Each row comes from the steps of one path. Every step used is in the known rows, and no mark comes twice. Write the path behind each row, first mark first.
Known rows:
garigis dama: |  0.22 | -4.03 |  1.05 |  0.94 | -2.54 |  0.16 |  0.96 | -0.09 | -3.14 | -2.90 | -0.69 | -1.07 |  0.61 | -1.05 | -4.20 | -0.03 | -1.42 | -1.73 |
dafep nirik dama mimo garigis: | -2.79 | -2.67 |  3.16 | -1.23 |  2.16 |  3.19 |  1.06 | -1.32 |  0.37 | -1.89 | -4.47 | -4.07 |  1.39 | -2.80 | -6.34 |  2.19 |  0.00 |  0.83 |
dafep nirik dama fofo: | -3.46 | -4.43 |  3.15 | -0.40 |  1.21 |  3.50 | -0.56 | -2.02 | -2.08 | -0.12 | -0.65 | -3.54 |  1.91 | -0.38 | -3.98 |  0.37 | -1.10 |  1.29 |
fofo nirik: | -1.19 | -3.17 |  0.62 |  0.54 | -2.90 |  1.14 | -0.88 | -1.43 | -1.89 | -2.02 |  1.66 | -2.49 |  1.26 | -3.44 | -2.69 | -1.33 |  2.12 | -1.64 |
garigis dama fofo: | -0.58 | -4.78 |  0.99 |  1.00 | -0.79 |  1.64 | -0.27 | -1.34 | -4.58 | -3.70 |  0.56 |  0.62 |  1.50 | -0.34 | -3.93 | -0.19 | -3.06 | -1.70 |
nirik dama: | -1.41 | -5.02 |  1.40 |  0.93 | -1.11 |  2.14 |  0.69 |  0.35 | -2.38 |  1.29 | -1.30 | -4.19 |  1.90 | -1.54 | -3.97 | -0.49 |  1.99 |  0.78 |
garigis dafep nirik dama mimo: | -1.59 | -3.40 |  5.66 | -0.04 |  0.50 |  2.89 |  1.72 | -0.73 |  0.30 |  0.45 | -4.39 | -4.81 |  1.60 | -2.10 | -5.57 |  3.48 | -3.12 |  1.77 |
fofo nirik garigis dafep: | -0.06 | -2.01 |  1.14 |  0.96 | -1.93 |  1.55 | -0.38 |  0.20 | -0.56 | -0.71 | -2.20 | -2.88 |  1.73 | -3.35 | -4.46 | -1.99 | -0.36 |  0.41 |
dafep nirik garigis: | -0.78 | -3.02 |  2.40 | -1.48 |  0.61 |  1.43 |  0.06 |  0.36 | -0.51 | -0.65 | -2.06 | -4.42 |  0.81 | -0.19 | -4.77 | -1.39 |  0.16 |  0.08 |
dama fofo nirik: | -2.46 | -3.68 |  0.41 |  0.89 | -0.92 |  2.64 | -2.29 | -2.66 | -3.20 | -2.54 |  2.49 | -0.88 |  1.91 | -2.66 | -2.76 | -1.68 |  0.50 | -1.34 |
mimo garigis dafep: | -1.32 | -1.43 |  2.34 |  1.28 | -0.33 |  0.89 | -0.30 | -1.05 | -0.94 | -3.36 | -2.67 | -1.62 |  0.45 | -4.54 | -4.49 | -1.14 | -1.15 | -0.30 |
mimo nirik dama dafep: | -0.61 | -1.79 |  2.49 |  2.87 | -1.91 |  4.79 | -0.19 |  0.53 | -0.22 |  0.62 | -3.28 | -5.56 |  1.44 | -2.22 | -3.18 |  1.06 |  1.49 | -0.20 |
mimo garigis: | -1.58 | -2.51 |  0.57 |  0.39 |  0.03 |  1.01 | -0.44 | -0.84 | -1.58 | -3.55 | -1.11 | -1.74 |  0.50 | -3.42 | -4.20 | -1.77 |  1.54 | -1.39 |
fofo nirik garigis: | -0.08 | -3.15 | -0.13 |  0.32 | -1.53 |  1.90 | -0.68 |  0.13 | -1.55 | -1.28 | -0.82 | -3.03 |  1.79 | -2.48 | -4.01 | -2.67 |  2.29 | -0.73 |
nirik garigis dama dafep: |  1.56 | -3.08 |  1.24 |  1.46 | -1.33 |  2.51 | -0.19 |  1.09 | -1.68 | -1.32 | -3.56 | -2.10 |  1.87 |  0.51 | -6.06 | -0.29 | -1.39 | -2.23 |
nirik dama mimo garigis: | -1.65 | -3.80 |  1.61 |  0.67 |  1.41 |  3.43 |  0.87 | -0.48 | -1.22 | -1.59 | -4.09 | -3.08 |  2.00 | -3.63 | -6.13 |  1.01 |  1.35 |  0.27 |
mimo garigis fofo nirik dama dafep: | -3.32 | -2.18 |  1.08 |  1.93 | -3.07 |  4.34 | -1.41 | -2.88 |  0.59 | -2.55 | -2.11 | -1.06 |  3.00 | -4.63 | -6.07 | -1.06 | -0.25 | -0.44 |
dafep nirik: | -1.74 | -2.93 |  3.32 | -1.08 | -0.59 |  0.84 |  0.00 | -1.26 | -0.62 | -1.58 |  0.33 | -3.60 | -0.04 | -1.02 | -3.35 |  0.14 | -0.01 | -0.75 |
garigis dama dafep nirik: | -0.31 | -2.23 |  4.11 | -0.06 | -1.58 |  1.64 | -0.36 | -1.44 | -0.28 | -2.37 | -1.72 | -2.64 |  0.42 |  0.32 | -5.12 |  2.10 | -3.01 | -2.43 |

Write each row's path:
|  0.38 | -3.20 |  2.22 |  1.31 | -0.45 |  1.47 |  0.47 |  1.51 | -1.16 | -0.24 | -3.15 | -3.27 |  1.24 | -1.72 | -5.12 | -1.80 | -1.21 |  0.45 |
nirik garigis dafep
| -0.91 | -4.14 |  2.78 |  2.24 | -0.99 |  3.79 | -0.81 |  0.07 | -1.10 |  2.03 | -2.11 | -4.72 |  2.34 | -0.62 | -4.55 |  0.55 |  1.57 | -0.72 |
nirik dama dafep
| -1.66 | -3.46 |  2.78 | -1.28 | -1.34 |  1.78 |  0.49 | -0.62 |  0.02 | -2.39 | -1.48 | -1.41 |  1.05 | -0.60 | -5.55 | -2.00 | -2.59 | -0.09 |
dafep nirik garigis fofo
| -1.95 | -3.35 |  0.69 |  2.11 | -0.16 |  4.46 | -0.20 | -0.36 | -2.69 | -0.78 | -1.34 | -3.47 |  1.79 | -2.19 | -2.42 | -0.35 |  0.25 |  1.33 |
mimo nirik dama fofo
|  0.72 | -3.27 |  2.30 |  1.95 | -2.54 |  1.71 | -0.55 | -0.69 | -1.87 | -2.29 | -1.29 | -1.46 |  1.19 | -0.27 | -4.77 |  0.92 | -1.65 | -3.23 |
garigis dama dafep
|  1.86 | -1.84 | -0.46 |  1.06 | -2.44 |  1.85 |  1.38 |  1.94 | -1.85 | -3.49 | -4.06 | -2.11 |  0.47 | -1.83 | -4.12 | -0.71 | -1.35 | -0.32 |
mimo nirik garigis dama
| -0.53 | -2.14 |  3.58 | -0.36 |  0.74 |  3.27 | -1.41 | -0.09 |  0.89 |  0.03 | -2.68 | -4.85 |  1.24 |  0.63 | -5.50 | -0.36 | -0.14 | -1.50 |
dama dafep nirik garigis
| -1.01 | -5.53 |  2.30 |  1.08 |  0.17 |  3.43 |  1.42 |  0.50 | -2.14 |  0.69 | -2.66 | -3.97 |  2.20 | -1.78 | -4.95 |  1.66 |  1.10 |  0.21 |
nirik dama mimo
|  0.21 | -4.74 |  0.01 |  0.90 |  0.16 |  2.39 | -0.25 |  0.17 | -4.20 | -2.74 | -1.62 |  0.02 |  2.13 |  0.56 | -5.56 | -1.59 | -2.62 | -0.74 |
nirik garigis dama fofo
| -1.31 | -0.31 |  2.99 | -0.33 | -0.32 |  1.74 | -1.15 | -2.45 |  0.47 | -4.65 | -3.39 | -1.63 |  0.12 | -1.42 | -6.23 |  1.53 | -2.80 | -2.50 |
mimo garigis dama dafep nirik
| -1.79 | -2.86 |  4.79 |  0.03 | -0.85 |  1.68 |  1.07 | -0.81 |  0.12 |  1.21 | -3.15 | -5.15 |  0.75 | -1.72 | -4.50 |  1.56 | -2.06 |  2.49 |
garigis dafep nirik dama
|  0.41 | -3.01 |  1.78 | -1.47 | -0.73 |  0.71 |  1.08 |  0.28 | -0.98 | -2.62 | -3.06 | -2.49 |  0.77 |  0.55 | -6.04 |  0.12 | -2.75 | -0.19 |
dafep nirik garigis dama
| -2.40 | -3.01 |  1.07 |  0.71 | -1.94 |  1.30 | -0.23 | -1.94 | -1.42 | -5.28 | -0.65 |  1.04 |  0.73 | -3.93 | -4.92 | -2.44 | -1.18 | -1.42 |
mimo garigis fofo
| -0.08 | -2.07 |  1.85 |  1.18 | -0.90 |  2.95 |  0.95 |  0.55 | -1.13 | -3.22 | -1.93 | -3.30 |  0.31 | -3.40 | -2.51 |  1.12 | -0.01 | -1.37 |
dama mimo nirik
| -2.34 | -5.71 |  1.10 |  1.59 |  0.55 |  3.50 | -0.69 | -0.84 | -3.70 |  0.45 | -0.42 | -2.68 |  2.60 | -0.80 | -3.94 | -0.76 |  0.42 |  0.89 |
nirik dama fofo
| -3.21 | -3.56 |  4.55 |  0.51 |  0.98 |  3.17 | -0.20 | -2.00 | -1.14 |  0.36 | -2.07 | -3.73 |  1.89 | -1.11 | -4.22 |  0.87 | -3.63 |  2.54 |
garigis dafep nirik dama fofo
| -0.69 | -3.41 |  1.68 | -1.00 |  1.02 |  2.18 |  0.03 | -1.01 | -2.56 | -3.12 | -2.10 | -0.82 |  1.55 |  1.08 | -5.72 | -0.48 | -3.90 | -0.03 |
dafep nirik garigis dama fofo
| -1.92 | -1.84 |  1.79 |  1.23 | -0.16 |  3.26 |  0.55 | -1.60 |  0.16 | -2.17 | -4.55 | -2.78 |  2.47 | -6.00 | -5.99 |  1.38 | -0.96 |  1.30 |
fofo nirik dama mimo garigis dafep
| -1.47 | -1.98 |  4.81 | -0.53 | -0.78 |  0.54 |  0.14 | -1.20 |  0.10 | -1.22 | -1.35 | -3.57 | -0.07 | -1.97 | -3.58 |  0.70 | -2.76 |  0.13 |
garigis dafep nirik
| -1.29 | -3.70 | -0.19 |  1.07 | -2.32 |  1.97 | -1.01 | -2.61 | -3.94 | -4.52 |  1.68 |  0.83 |  1.84 | -2.24 | -3.53 | -0.44 | -2.33 | -1.77 |
garigis dama fofo nirik
| -0.16 | -2.37 |  0.32 |  1.15 | -3.02 |  2.87 |  0.76 |  1.14 | -1.04 | -3.42 | -2.28 | -1.29 |  0.71 | -2.89 | -3.78 | -2.83 | -1.69 | -0.22 |
mimo nirik garigis fofo
| -0.81 | -1.77 |  3.04 |  1.27 |  0.95 |  1.85 |  0.60 | -0.84 | -0.58 | -3.71 | -3.79 | -1.55 |  1.14 | -4.70 | -5.30 |  0.71 | -2.21 | -1.05 |
dama mimo garigis dafep
| -2.83 | -4.77 |  0.97 |  1.14 | -4.54 |  2.57 |  0.35 | -1.50 | -1.64 | -1.12 |  0.28 | -1.31 |  2.67 | -3.52 | -4.27 | -1.10 | -0.09 |  0.71 |
garigis fofo nirik dama
| -1.35 | -3.70 | -0.48 |  0.62 |  0.02 |  3.19 | -2.07 | -1.01 | -3.03 | -2.12 |  0.44 | -1.46 |  2.74 | -1.81 | -4.05 | -2.81 |  0.51 | -0.62 |
dama fofo nirik garigis
| -1.60 | -3.01 |  0.19 |  0.83 |  0.57 |  1.63 | -0.78 | -2.38 | -3.71 | -6.04 | -1.07 |  1.61 |  1.16 | -2.23 | -5.12 | -0.92 | -2.69 | -1.43 |
mimo garigis dama fofo
| -2.88 | -1.42 |  3.87 | -0.43 |  0.80 |  1.76 |  0.38 | -1.65 |  1.06 | -1.41 | -4.74 | -4.26 |  0.87 | -3.60 | -5.69 |  0.79 | -1.69 |  2.46 |
mimo garigis dafep nirik dama
| -2.08 | -3.58 |  0.88 |  0.80 | -4.93 |  1.42 | -0.45 | -2.20 | -1.65 | -3.40 |  2.05 |  0.41 |  1.37 | -3.91 | -3.37 | -2.07 | -0.91 | -1.50 |
garigis fofo nirik
| -1.51 | -1.80 |  4.38 |  0.18 | -0.45 |  2.45 | -1.53 | -1.64 |  0.39 | -0.78 | -0.62 | -4.33 |  0.44 | -0.39 | -4.17 |  0.79 | -0.31 | -2.35 |
dama dafep nirik
